Each row was made from one small tree. Brackets hold a mark, then the marks that hang from it, in the order of their numbers. Every link used is in the known rows. Write each row's tree.
Known rows:
[Q_807 Q_449 [Q_900 Q_591]]: [ 67.1 -11.0 -47.0  16.5  15.5  -9.0  21.8  -1.5   1.1   0.7  -7.0 -49.9
  34.9  23.4  18.7   9.5 -21.8 -33.5  21.2  -8.5  43.6]
[Q_853 [Q_356 [Q_735 Q_625]]]: [ 32.1 -22.2 -48.6  13.4  29.0  52.5  17.6  -1.8  -0.3   4.1  13.6  -2.1
  26.7  11.8   5.4 -10.2  12.0 -42.0  16.4 -13.6  40.9]
[Q_807 Q_449 [Q_900 Q_591 Q_625]]: [ 72.4 -10.3 -52.3  20.9   9.1  18.0  21.5  -5.4   6.1  -0.1 -14.2 -58.9
  53.6  18.7  23.9   4.8 -25.3 -34.9   8.0  -2.1  38.6]
[Q_285 [Q_735 [Q_356 Q_853] Q_625 [Q_807 Q_900]]]: [ 20.2  -5.5 -44.9  -4.6  19.4 -31.0   7.5 -10.5   1.9   1.4  10.1   8.8
  12.3   9.5   2.9  14.9   3.6 -37.5  23.4 -17.7  39.5]
[Q_449 [Q_807 [Q_900 Q_625]]]: [ 47.0  -5.4 -28.6  18.3  18.5  30.1  11.0  -7.1  19.2  16.5   2.0 -33.8
  45.5  18.1   6.6   6.3  -4.5 -53.4  -0.4  -6.6  38.2]
[Q_853 Q_356]: [ 24.0 -19.4 -53.8   5.3  27.4  18.5   9.8   3.3  -2.6   4.1  14.3 -20.7
  28.9  25.2  11.7   2.8   2.3 -39.3  17.1  -7.7  43.7]
[Q_356 Q_735]: [ 22.0 -22.1 -28.1  19.7  35.4  65.3  17.5   5.2   8.6   7.1   5.3   2.8
  20.1  13.5   5.2  -5.7   8.3 -45.3  25.3 -12.0  46.4]
[Q_735 Q_285 Q_356 Q_807]: [ 37.2  -4.9 -50.1 -27.5  24.2  -0.3   3.3   0.3  -1.2 -12.2  -3.9   3.2
  35.9   9.5   1.5  15.8 -17.8 -48.8  47.1 -10.8  39.5]
[Q_807 Q_449 [Q_735 Q_356] [Q_900 Q_591]]: [ 69.7  -0.8 -37.2  -2.3  12.5 -46.3  34.0   2.0  -4.4 -10.6  -1.5 -31.0
  42.8  18.7  26.7  11.7 -10.3 -36.7  33.4  -8.5  39.7]
[Q_807 Q_449 [Q_735 Q_356] Q_900]: [ 53.7  -0.3 -42.5  -2.1  21.5 -42.7  36.0   5.1  -3.6  -6.0   6.7  -5.5
  26.8  19.7  23.8   8.4  18.1 -42.7  40.1  -7.1  42.3]
[Q_853 [Q_356 [Q_735 Q_285 Q_625 [Q_807 Q_900]]]]: [ 54.6 -11.4 -57.5  13.7  17.9  36.6  19.5  -7.5 -11.7  -2.2   2.2 -15.4
  36.4  11.0  -9.4   2.0  11.7 -53.3  14.1 -10.4  37.6]
[Q_285 [Q_735 [Q_356 Q_853] Q_625 [Q_807 Q_449]]]: [ 10.4  -5.4 -47.7 -17.6  36.0 -26.1   1.2  -3.1   7.8   0.3  10.0  15.1
  11.6   2.0  -1.3   4.1  -7.6 -29.6  45.1 -15.5  39.8]
[Q_900 Q_591 Q_625 [Q_807 Q_449 [Q_735 Q_285 Q_356]]]: [ 86.3  16.4 -52.1  -3.4  18.6  47.3  15.3  -2.1   9.1 -13.9 -15.3 -66.9
  87.7   4.3  24.4  -0.1 -32.2 -37.8  21.3  -4.0  29.9]
[Q_285 [Q_735 Q_625 Q_807]]: [  9.6  -3.1 -49.2   1.5  26.7  12.6   7.8  -0.9  13.5  12.7  11.8  28.8
  15.9   9.5   9.8   7.9 -22.3 -41.9  13.7  -7.4  37.1]
[Q_449 [Q_807 [Q_735 Q_285 [Q_356 Q_853]] Q_900]]: [ 53.4   4.3 -12.7  -0.5  28.4 -28.9  10.2  -4.1   1.2   2.4   1.2 -19.7
  36.9  16.0  -9.1  12.7  24.5 -49.7  22.6 -17.0  37.0]
[Q_285 [Q_735 Q_356 Q_625 [Q_807 Q_449 [Q_900 Q_591]]]]: [ 44.4   0.1 -54.0  -9.1   8.5 -47.0  17.4  -6.4   6.4  -2.4   7.2  -8.0
  27.1   4.0  13.5  15.8 -35.4 -41.4  37.1 -10.9  39.5]
[Q_807 [Q_735 Q_285 [Q_356 Q_853] Q_625] Q_900]: [ 63.0   3.4 -38.1  -8.9  11.3 -26.5  17.5  -9.6 -11.6  -7.5  -8.6  -2.0
  31.1  15.1   9.6  11.7  34.3 -35.8  11.1 -20.1  28.7]
[Q_900 Q_591 Q_625]: [ 51.8 -14.5 -41.9   8.6  15.0  59.0   8.3  -4.8  12.3   0.4 -13.7 -43.7
  61.9  16.8  24.5   2.0 -38.9 -34.5   1.3  -4.1  32.4]
[Q_735 Q_285 Q_356]: [ 42.3  -9.6 -44.7 -23.6  21.1  -8.1   5.0  -0.1   1.9  -7.6  -2.2  -3.1
  29.1   9.1  11.4  10.9  -6.3 -46.9  40.8 -14.4  40.8]
[Q_807 Q_449 Q_900]: [ 51.8 -10.2 -51.7  15.0  20.6  -5.3  22.1   1.5   3.0   7.3   1.9 -22.9
  19.8  24.3  16.8   5.9   7.0 -40.3  23.9  -7.8  46.1]

Write each row's tree:
[ 86.0   6.0 -41.2  12.0  13.6 -20.4  30.2   2.0  -9.0  -4.5 -14.4 -40.0
  49.1  22.3  18.2   9.2  -9.7 -42.8  19.2  -4.0  35.0]
[Q_807 Q_449 [Q_735 Q_285] [Q_900 Q_591]]
[ 25.4  -3.1 -50.6  -5.6  23.4 -43.5   8.7  -6.7   2.5   0.2   9.9   7.0
  11.5   6.9  -0.2  12.0   2.4 -33.7  36.4 -16.6  42.0]
[Q_285 [Q_735 [Q_356 Q_853] Q_625 [Q_807 Q_449 Q_900]]]
[ 28.5   0.7 -13.5 -17.0  36.5  -2.4   4.2  -4.9  13.2   6.5   7.2   8.1
  27.9   8.9   0.9   2.1  15.4 -30.9  21.5 -21.7  32.5]
[Q_449 [Q_807 [Q_735 [Q_356 Q_853] Q_625]]]
[ 44.1  -2.9 -50.7  19.6  16.7   4.2  18.1  -1.9   6.8   6.0   0.7 -29.0
  44.1  14.0  13.1   9.2 -36.6 -47.1  21.2   2.8  41.4]
[Q_285 [Q_735 [Q_807 Q_449 [Q_900 Q_591 Q_625]]]]
[ 32.7 -15.7 -56.5   8.3  35.4  48.4  19.0   0.8  -2.6  -0.1  10.2  -4.8
  29.8   8.1  -4.2  -9.3  -0.4 -40.5  33.8  -8.8  42.2]
[Q_853 [Q_356 [Q_735 Q_625 [Q_807 Q_449]]]]
[ 63.4   1.5 -53.2  13.2  28.4  51.6   6.7   2.7  15.6   1.0  -2.1 -67.7
  52.8  17.0  21.1   1.3 -35.8 -26.3  17.5 -10.4  41.0]
[Q_900 Q_591 [Q_807 Q_449]]
[ 57.5  -8.2 -41.9  19.6  29.4  33.9  22.0   2.9  -5.2  -1.4  -6.9 -11.2
  29.2  10.3 -11.7   0.7   6.4 -55.9  39.6  -6.3  46.2]
[Q_356 [Q_735 Q_285 [Q_807 Q_449 Q_900]]]
[ 50.7  -1.3 -54.0 -32.5  30.7  -8.8  -5.8  -8.7  -3.1 -14.2 -12.0   0.1
  28.5   1.6  -9.8   6.3   0.3 -22.9  47.0 -21.6  34.3]
[Q_735 Q_285 [Q_356 Q_853] Q_625 [Q_807 Q_449]]
[ 62.5  -9.9 -45.9  -5.9  19.4  -5.2   9.6 -10.4  -4.2 -16.4 -13.7 -52.6
  55.9  13.8  -1.8  11.9 -15.6 -27.2  34.8 -11.0  39.2]
[Q_735 [Q_356 Q_853] [Q_807 Q_449 [Q_900 Q_591 Q_625]]]
[ 67.4   8.3 -44.4  19.1  19.4  88.5  16.4  -0.2  13.4   1.0  -9.6 -57.7
  85.9  17.5  31.5   0.0 -28.1 -33.9 -14.5  -2.7  27.9]
[Q_900 Q_591 Q_625 [Q_807 Q_735]]
[ 83.1   1.3 -58.1 -13.2   5.4 -11.0  15.4  -8.9  -3.9 -19.6 -20.3 -47.5
  64.9   5.4   6.2  15.7 -35.2 -46.8  40.5  -5.2  36.6]
[Q_735 Q_285 Q_356 [Q_807 Q_449 [Q_900 Q_591 Q_625]]]
[ 48.6 -20.0 -45.3  24.7  21.3  36.2  25.4  -2.2 -11.5  -4.9   6.5 -43.1
  45.3  19.2  -3.5   4.6  -8.2 -47.0  21.2  -6.8  45.3]
[Q_853 [Q_356 [Q_735 [Q_807 [Q_900 Q_591]]]]]
[ 41.1   6.1 -15.8 -14.7  33.3 -11.2   8.9   2.9   9.1   2.2   5.5   1.4
  38.8   8.9   3.6   7.7   0.3 -54.4  36.2 -12.1  35.7]
[Q_449 [Q_807 [Q_735 Q_285 Q_356]]]
[ 22.6  -9.3 -26.6 -11.0  36.8  -7.6  13.9   3.4  -3.1  -6.1   5.5   8.4
  25.2  21.0  12.1   5.0  24.0 -28.5  27.9 -16.2  37.3]
[Q_807 [Q_735 [Q_356 Q_853]]]
[  0.4 -17.2 -31.4  -1.8  33.6 -23.3   0.9   1.4   6.9   4.9  16.3   6.5
  10.0  12.5   8.7   5.8   5.4 -37.1  37.9 -15.9  46.0]
[Q_285 [Q_735 [Q_356 Q_853]]]
[ 91.2  10.3 -48.7 -13.4   2.1 -46.4  28.0  -7.4  -7.1 -14.0 -13.5 -26.5
  46.0   8.8  22.1  10.9  -9.5 -36.7  25.1 -12.9  30.2]
[Q_807 Q_449 [Q_735 Q_285 Q_356 Q_625] [Q_900 Q_591]]
[ 76.1  -3.3 -46.4  14.8  16.7  37.4  20.4  -7.8  -2.6  -3.9 -15.8 -23.7
  37.3   3.5  -6.8   0.6 -16.3 -45.5  26.3 -12.0  35.7]
[Q_356 [Q_735 Q_285 Q_625 [Q_807 Q_449 [Q_900 Q_591]]]]
[ 90.8   6.0 -44.7  -0.9   4.8 -21.6  30.0  -5.5  -7.3 -14.9 -19.2 -46.7
  68.0  10.8  24.4   7.3 -13.4 -46.5  28.8  -3.1  31.7]
[Q_807 Q_449 [Q_735 Q_285 Q_356] [Q_900 Q_591 Q_625]]
[ 41.0  -7.3 -54.6  12.5  15.7  40.9  17.4  -4.8   4.1   4.9  -6.5 -16.2
  48.8  22.2  10.7  12.7 -12.2 -47.2   2.1  -1.8  37.3]
[Q_735 [Q_807 [Q_900 Q_625]]]
[ 53.4  -2.5 -52.6 -21.4  13.1 -16.1   1.1 -14.4  -7.9 -10.8 -12.5  -7.0
  30.3   9.1  -8.6  19.1   9.0 -34.5  20.3 -23.4  32.7]
[Q_735 Q_285 [Q_356 Q_853] Q_625 [Q_807 Q_900]]
[ 87.4   5.7 -61.9  -2.7   7.7  -0.2  12.2 -10.2  -3.5  -4.3 -19.5 -31.5
  45.3   9.2   4.2  14.3 -33.0 -37.5  16.8 -11.2  31.7]
[Q_735 Q_285 Q_625 [Q_807 Q_449 [Q_900 Q_591]]]
[ 62.1   0.2 -58.3   4.7  23.1  -3.9  14.5   0.2  -5.1  -1.5 -10.9 -17.3
  32.9  18.1  -1.1  12.2  -6.9 -47.9  30.2  -4.9  42.3]
[Q_735 Q_285 [Q_807 Q_449 Q_900]]
[ 39.2 -17.0 -27.4  13.2  37.2  62.4   0.4  -7.5   0.1   3.5 -10.9   0.2
  21.7   6.5 -12.7  -9.1  28.7 -32.5  11.7 -23.9  35.6]
[Q_356 [Q_735 Q_285 Q_625] Q_853]
[ 42.5   6.5 -16.0 -17.5  33.9  -7.8  -0.3  -6.9   7.7   3.1  -0.7   5.5
  34.5   5.3  -5.5   3.9  15.1 -37.5  23.4 -22.2  29.5]
[Q_449 [Q_807 [Q_735 Q_285 [Q_356 Q_853] Q_625]]]
[ 31.7 -17.1 -34.7  24.7  28.2  50.3  25.6   1.4   0.4   2.6   3.2  -2.0
  26.5  17.3  -2.5   3.2   6.4 -52.5  24.3  -8.6  45.3]
[Q_356 [Q_735 [Q_807 Q_900]]]
[ 39.7  -0.5 -12.3   1.1  29.1 -25.1  13.5  -3.3   4.6   5.1   9.3 -16.6
  29.4  19.9  -1.8  11.4  22.9 -42.0  21.1 -17.4  38.6]
[Q_449 [Q_807 [Q_735 [Q_356 Q_853]] Q_900]]
[ 73.9  12.2 -49.7  18.3  26.4  74.0  19.0   2.4  15.9  -1.7 -10.1 -61.9
  82.2  14.9  30.1  -5.9 -31.5 -32.3   1.2   0.1  30.6]
[Q_900 Q_591 Q_625 [Q_807 Q_449 Q_735]]
